Each row comes from the steps of one path. Every step used is in the known rows, and no mark comes twice. Write the path behind each row, first mark first.
Known rows
fiteset, refos, zumipov, pogiv: [-230 -11 -214 99 -288 409 -136 -52 24 74 -143 -303 -196 98 -377 456 85 -181 -215 -348 271 -188 -318 -358 227 -150 -13 -192 -16 -175 153 -138 -118 313]
kibeg, foropaf: [-379 -114 -60 -28 -133 175 -44 -217 51 55 90 -230 -225 169 63 113 54 -271 -79 13 273 -60 116 -331 97 134 47 -176 162 -81 348 -35 37 265]
kibeg, foropaf, dukoro, dudor: [-532 -111 -132 61 -146 144 -80 -23 268 3 36 -103 -323 51 -84 354 -7 -327 -27 -6 192 -201 50 -286 114 39 -62 -128 436 -66 806 -61 53 233]
fiteset, refos: [-243 -127 -109 69 -146 171 -86 -31 -16 70 16 -226 -223 171 -219 192 79 -237 -142 -113 237 -125 -119 -309 311 -68 -31 -78 220 3 240 -135 19 227]
foropaf, kibeg: [-55 -130 -140 -53 88 138 -62 -133 46 35 -49 -153 -243 190 173 22 -7 -340 -156 126 195 -25 -100 -315 252 14 -38 -170 348 -27 252 -259 58 219]
dukoro, foropaf: [-293 -91 -90 -6 -160 41 -44 -61 73 106 55 -226 -227 15 432 -93 -40 -293 -34 50 275 -21 133 -308 171 -12 -51 -111 142 -55 403 -67 17 280]
kibeg, dudor: [-410 -47 -135 80 73 17 -56 -203 -9 7 -131 -167 -198 172 -4 46 16 -336 -70 146 181 18 -62 -252 200 152 2 -330 262 32 342 -56 12 187]
zumipov, dudor: [-27 -48 -89 60 -195 59 -32 -14 -59 1 -48 -207 -332 167 50 273 29 -291 -20 28 149 -13 -137 -442 181 87 49 -256 -36 -85 237 -218 41 200]
dukoro, dudor: [-293 -76 -172 61 -257 6 -38 -82 35 82 -85 -116 -295 192 29 371 -14 -310 -73 -10 176 -167 -159 -373 258 2 -37 -259 453 -37 382 -78 28 190]
fiteset, refos, zumipov, dudor, dukoro, foropaf: [-219 -85 -318 49 -171 308 -185 165 -49 75 -61 -440 -272 29 -230 65 32 -271 -149 -367 8 -77 -199 -493 -46 -191 8 26 -293 -125 335 -83 33 389]
gine, fazanil, refos: [-151 -202 -184 -10 -136 -68 -15 -331 -78 11 -35 -138 -213 143 -178 -241 136 -184 -239 -156 291 -61 -28 -360 30 20 -43 -123 -20 -82 -51 -85 86 262]
pogiv, fazanil, refos, fiteset: [-247 -235 -162 112 -299 200 8 -136 -1 30 16 -183 -230 28 98 -360 11 -206 -308 -279 228 -24 243 -348 178 37 -30 -97 -58 -21 57 -34 45 284]
foropaf, dukoro: [-135 -122 -127 168 -229 83 -97 6 225 -21 -38 -127 -253 16 48 109 31 -356 -49 119 261 -93 104 -223 258 -12 -134 -171 251 -65 481 -197 30 183]
pogiv, fazanil, gine: [-134 29 -231 14 -337 -49 -60 -175 20 45 -180 -233 -211 -171 283 -341 -61 -333 -94 -98 234 -69 21 -260 336 20 53 -232 -80 -44 171 65 -9 212]
refos, fazanil, gine: [-44 21 -104 73 -291 191 -72 118 -9 17 -5 -238 -206 -172 2 -218 -178 -366 -10 333 282 -69 79 -281 97 -32 48 -236 -13 -130 135 -84 -6 204]
fiteset, refos, fazanil: [-187 -72 -70 131 -203 384 -94 184 -30 49 62 -233 -213 75 -383 107 -98 -246 -216 74 219 -90 -15 -354 280 -85 -56 -21 187 -47 151 -122 -29 222]
tazuf, gine, fazanil, refos, zumipov: [-110 -217 -270 51 -144 118 -181 -244 -63 45 -126 -285 -189 -140 -275 -218 110 -162 -160 -386 222 -76 -137 -344 11 -128 -83 -329 -274 -171 96 1 43 254]
fiteset, refos, fazanil, gine: [-141 -1 -109 68 -225 323 -120 186 -33 20 33 -297 -217 -170 -330 -147 -151 -295 -78 162 247 -134 -80 -277 175 -120 28 -70 -16 -81 145 -90 -14 215]
zumipov, refos: [143 49 -137 79 -216 17 -52 -184 -14 58 -5 -210 -251 140 -71 13 105 -216 -80 179 295 19 30 -367 202 21 -17 -70 28 52 189 -174 33 268]
fiteset, refos, fazanil, gine, tazuf: [-95 68 -138 15 -306 202 -122 10 22 6 0 -332 -220 -149 -176 -129 -360 -314 -123 128 274 -276 -46 -205 190 -63 24 -69 -3 -95 51 -79 -126 216]
tazuf, gine, fazanil, pogiv, zumipov: [-192 -210 -162 -4 -471 -174 -183 -302 -41 83 -41 -259 -207 -172 205 302 66 -114 -186 193 214 -176 -169 -334 413 42 -38 -432 -95 31 131 -177 -22 150]
fazanil, pogiv, zumipov: [-218 -217 -115 69 -486 -51 -72 -106 50 117 -49 -238 -220 63 351 462 23 -174 -229 230 259 -159 -106 -315 474 75 -38 -346 -60 87 105 -142 -66 176]
fazanil, refos: [-191 -217 -99 77 -120 4 -40 -67 6 35 -4 -218 -233 166 46 -115 40 -211 -108 -69 280 -48 -5 -336 80 -3 -26 -106 -12 -48 101 -93 50 270]
refos, fazanil: [-98 -47 -96 135 -317 270 -48 105 9 32 23 -193 -215 64 -78 44 -137 -317 -141 264 258 -36 117 -357 204 6 -48 -163 193 -104 132 -124 -17 202]
fiteset, refos, zumipov: [-188 -134 -235 110 -224 404 -121 -23 9 106 -112 -271 -210 91 -386 215 97 -252 -235 -381 208 -138 -189 -317 301 -148 -94 -207 8 -56 251 -27 -40 251]
fiteset, refos, zumipov, dudor: [-66 -84 -215 107 -211 401 -117 89 -69 60 -125 -273 -320 110 -459 367 74 -244 -185 -406 106 -89 -342 -437 223 -103 -23 -227 -218 -81 248 -109 -6 253]
dudor, dukoro: [-134 -95 -234 107 -247 -5 -119 -108 12 13 -64 -309 -183 233 -15 -17 60 -343 -103 99 131 -80 57 -392 5 -39 21 -84 205 -77 99 -121 70 269]
tazuf, gine, fazanil, pogiv: [-166 -208 -159 -18 -380 -133 -162 -221 -41 11 -68 -232 -219 -128 -7 267 26 -150 -53 19 259 -173 -74 -363 181 3 9 -303 71 21 131 -119 24 214]
tazuf, gine: [-139 -113 -78 88 -172 20 -181 -66 15 49 -1 -291 -226 -58 138 116 -26 -269 92 101 198 -48 -33 -304 254 -26 -5 -322 151 -60 363 -148 36 180]
pogiv, zumipov: [-161 -98 -101 77 -292 31 -77 -200 20 132 -5 -212 -212 101 305 160 79 -269 -239 245 217 -57 -85 -294 518 73 -79 -335 24 -16 210 -181 -28 139]
kibeg, dudor, dukoro: [-392 -37 -262 122 33 -56 -137 -204 -20 -26 -179 -283 -153 242 -123 -92 37 -377 -86 172 69 -6 -28 -303 -54 69 44 -168 257 14 246 -87 42 256]

Write each row's path
[-57 -115 -60 125 -536 146 -78 207 -89 54 -4 -264 -313 -22 146 524 -170 -167 -240 394 149 -94 -175 -500 380 98 21 -308 -320 22 43 -248 -61 181]  refos, fazanil, pogiv, zumipov, dudor
[-69 46 -173 -36 -308 -99 -69 -292 85 7 -82 -288 -233 -58 280 -143 -204 -364 11 127 311 -226 -27 -163 177 59 42 -322 7 -111 129 -77 -80 191]  fazanil, gine, tazuf
[-224 79 -204 62 -419 21 -51 -228 35 40 -190 -195 -197 66 237 186 -15 -207 -205 -141 278 -88 -48 -380 379 43 42 -153 55 -123 68 -103 -83 284]  zumipov, pogiv, fazanil
[-34 -40 -205 101 -224 0 -107 -17 -78 -18 -73 -318 -289 236 -95 133 52 -333 -42 77 34 -39 -108 -509 -34 16 94 -109 -28 -107 119 -220 97 263]  zumipov, dudor, dukoro
[-553 -41 -237 30 91 -80 -126 -158 21 20 -76 -304 -160 96 233 -272 -18 -374 -66 177 97 33 86 -321 -95 40 35 -63 220 -2 428 -31 51 332]  kibeg, dudor, dukoro, foropaf
[-274 -86 -202 24 -172 -14 -117 -87 54 74 27 -342 -181 84 297 -207 -6 -329 -59 103 152 -36 155 -391 -63 -61 1 28 144 -93 286 -90 65 342]  dudor, dukoro, foropaf
[-49 -84 -340 -63 91 315 -144 23 12 52 -109 -355 -293 40 159 -106 -41 -377 -178 -133 -33 22 -165 -513 -80 -116 -2 -83 -175 -159 370 -204 73 374]  refos, zumipov, dudor, dukoro, foropaf, kibeg
[-461 -81 -151 -122 445 65 -59 -186 61 44 -43 -153 -224 64 456 -204 -100 -372 -110 207 142 91 -77 -237 136 71 -31 -162 310 45 586 -163 43 291]  dukoro, foropaf, kibeg, dudor
[-283 -106 -154 96 -403 192 -4 -181 6 5 -24 -199 -212 10 110 -137 4 -135 -291 -243 283 -74 121 -400 101 33 44 -69 -133 -132 -30 -152 -38 346]  zumipov, pogiv, fazanil, refos, fiteset
[-45 -170 -212 121 -172 238 -61 67 -69 28 -141 -270 -316 92 -165 70 55 -205 -134 -366 151 -28 -222 -454 25 -41 -14 -272 -450 -142 105 -95 35 276]  fazanil, refos, zumipov, dudor
[250 242 -168 38 -426 16 -108 -207 25 65 19 -351 -221 -245 204 -317 -275 -257 -205 579 294 -133 -4 -246 342 57 -3 -177 -412 -22 -22 -195 -147 185]  pogiv, zumipov, refos, fazanil, gine, tazuf
[-165 -197 -187 -32 -499 -109 -24 -282 -43 19 -107 -128 -218 101 -52 297 84 -183 -233 -26 332 -176 -36 -373 142 51 -15 -221 145 25 -21 -104 18 238]  gine, fazanil, pogiv
[-327 -83 -289 -12 347 30 -140 -258 2 -38 -165 -260 -178 274 -32 -153 -10 -423 -172 242 9 26 -153 -310 -18 39 32 -125 384 26 280 -216 79 282]  foropaf, kibeg, dudor, dukoro
[178 111 -111 145 -272 224 -61 2 -25 32 35 -211 -232 39 -226 -62 -60 -234 -145 372 292 34 129 -401 137 0 -25 10 -18 6 100 -184 1 253]  zumipov, refos, fazanil
[-156 222 -261 -47 -525 -136 -81 -409 95 -2 -256 -300 -197 -156 436 -93 -259 -271 -96 -78 326 -260 -89 -243 301 69 117 -222 -140 -180 -38 -33 -193 283]  zumipov, pogiv, fazanil, gine, tazuf
[-29 96 -143 22 -372 99 -70 -88 49 -13 -21 -293 -210 -147 96 -228 -379 -374 -60 305 294 -209 83 -219 122 33 29 -217 -12 -162 10 -83 -114 189]  refos, fazanil, gine, tazuf
[114 -12 -91 114 -287 233 -12 -174 -3 33 142 -191 -249 81 -153 -47 121 -240 -143 208 286 17 217 -368 62 35 -5 -119 70 35 192 -239 71 250]  zumipov, refos, fiteset
[-183 70 -331 103 -484 262 -86 -197 59 75 -305 -241 -175 -10 90 199 9 -219 -299 -425 270 -100 -110 -384 345 -32 -5 -271 -140 -178 67 -5 -143 286]  refos, zumipov, pogiv, fazanil
[-200 -101 -216 112 -275 230 -80 -84 25 40 -162 -280 -199 87 -103 157 70 -144 -171 -306 317 -125 -188 -381 -10 -99 -11 -233 -243 -227 1 -133 -97 352]  fazanil, refos, zumipov, pogiv
[121 55 -123 87 -295 -13 -79 -245 -5 132 28 -228 -229 79 149 46 128 -193 -223 341 244 13 -76 -329 459 63 -68 -183 -151 86 176 -227 -11 189]  pogiv, zumipov, refos
[-200 -118 -227 -103 135 86 -125 -80 69 55 23 -317 -209 122 405 -274 -54 -379 -152 173 99 -8 53 -386 -45 -91 -18 91 271 -79 329 -213 104 361]  dudor, dukoro, foropaf, kibeg
[-184 -43 -187 21 -228 -49 -135 -4 -42 92 38 -376 -278 26 458 3 16 -291 -148 235 -4 8 -94 -485 170 24 26 -116 -286 -77 299 -221 46 279]  pogiv, zumipov, dudor, dukoro, foropaf
[-283 -32 -206 70 -325 -34 -36 -195 12 18 -167 -218 -214 64 203 -77 -7 -108 -207 -278 299 -79 -66 -413 239 13 50 -30 -159 -118 -49 -74 -72 349]  zumipov, pogiv, fazanil, refos
[51 -126 -96 116 -564 116 -39 -132 3 92 130 -229 -255 -5 120 264 111 -106 -295 392 274 -95 77 -364 315 82 -25 -204 -199 187 96 -293 -14 227]  fazanil, pogiv, zumipov, refos, fiteset
[-187 147 -219 -1 -425 -19 -75 -228 38 13 -219 -246 -198 -168 309 -60 -60 -257 -71 -42 291 -116 -113 -306 273 4 131 -218 -128 -158 69 -40 -93 285]  zumipov, pogiv, fazanil, gine
[-99 100 -276 -43 -421 -142 -68 -361 91 27 -203 -273 -214 -158 437 -347 -262 -346 -120 -121 262 -220 44 -195 367 67 36 -224 -82 -63 70 82 -108 224]  pogiv, fazanil, gine, tazuf
[-373 -131 -75 70 -146 200 -111 -98 248 -15 86 -160 -259 23 7 99 53 -316 -50 66 263 -88 206 -233 116 72 -51 -103 199 -82 622 -127 57 244]  kibeg, foropaf, dukoro
[-155 -167 -92 127 -544 162 -79 93 16 101 0 -240 -207 -26 190 364 -157 -187 -306 425 261 -137 -19 -360 443 63 -59 -272 -81 42 38 -150 -108 164]  refos, fazanil, pogiv, zumipov
[-165 -215 -149 14 -90 -98 -156 -263 -80 3 -12 -239 -214 -65 -119 -236 94 -139 -66 -101 243 -52 -60 -346 50 -39 -26 -211 -66 -92 90 -102 93 231]  tazuf, gine, fazanil, refos
[11 -50 -326 139 -310 220 -146 16 -58 17 -187 -363 -263 168 -236 183 76 -344 -130 -190 5 -55 -163 -503 -40 -64 33 -241 -218 -175 116 -118 47 288]  refos, zumipov, dudor, dukoro
[-201 -122 -114 -138 158 137 -51 -97 86 107 42 -186 -251 57 537 -124 -74 -321 -135 127 220 22 15 -328 207 -16 -73 -73 275 -35 462 -185 64 292]  dukoro, foropaf, kibeg
[-57 -112 -447 149 -312 130 -123 -53 -78 10 -297 -384 -260 85 -158 -269 18 -230 -289 -562 5 -36 -116 -541 -19 -82 31 -54 -546 -119 -51 38 33 366]  pogiv, fazanil, refos, zumipov, dudor, dukoro
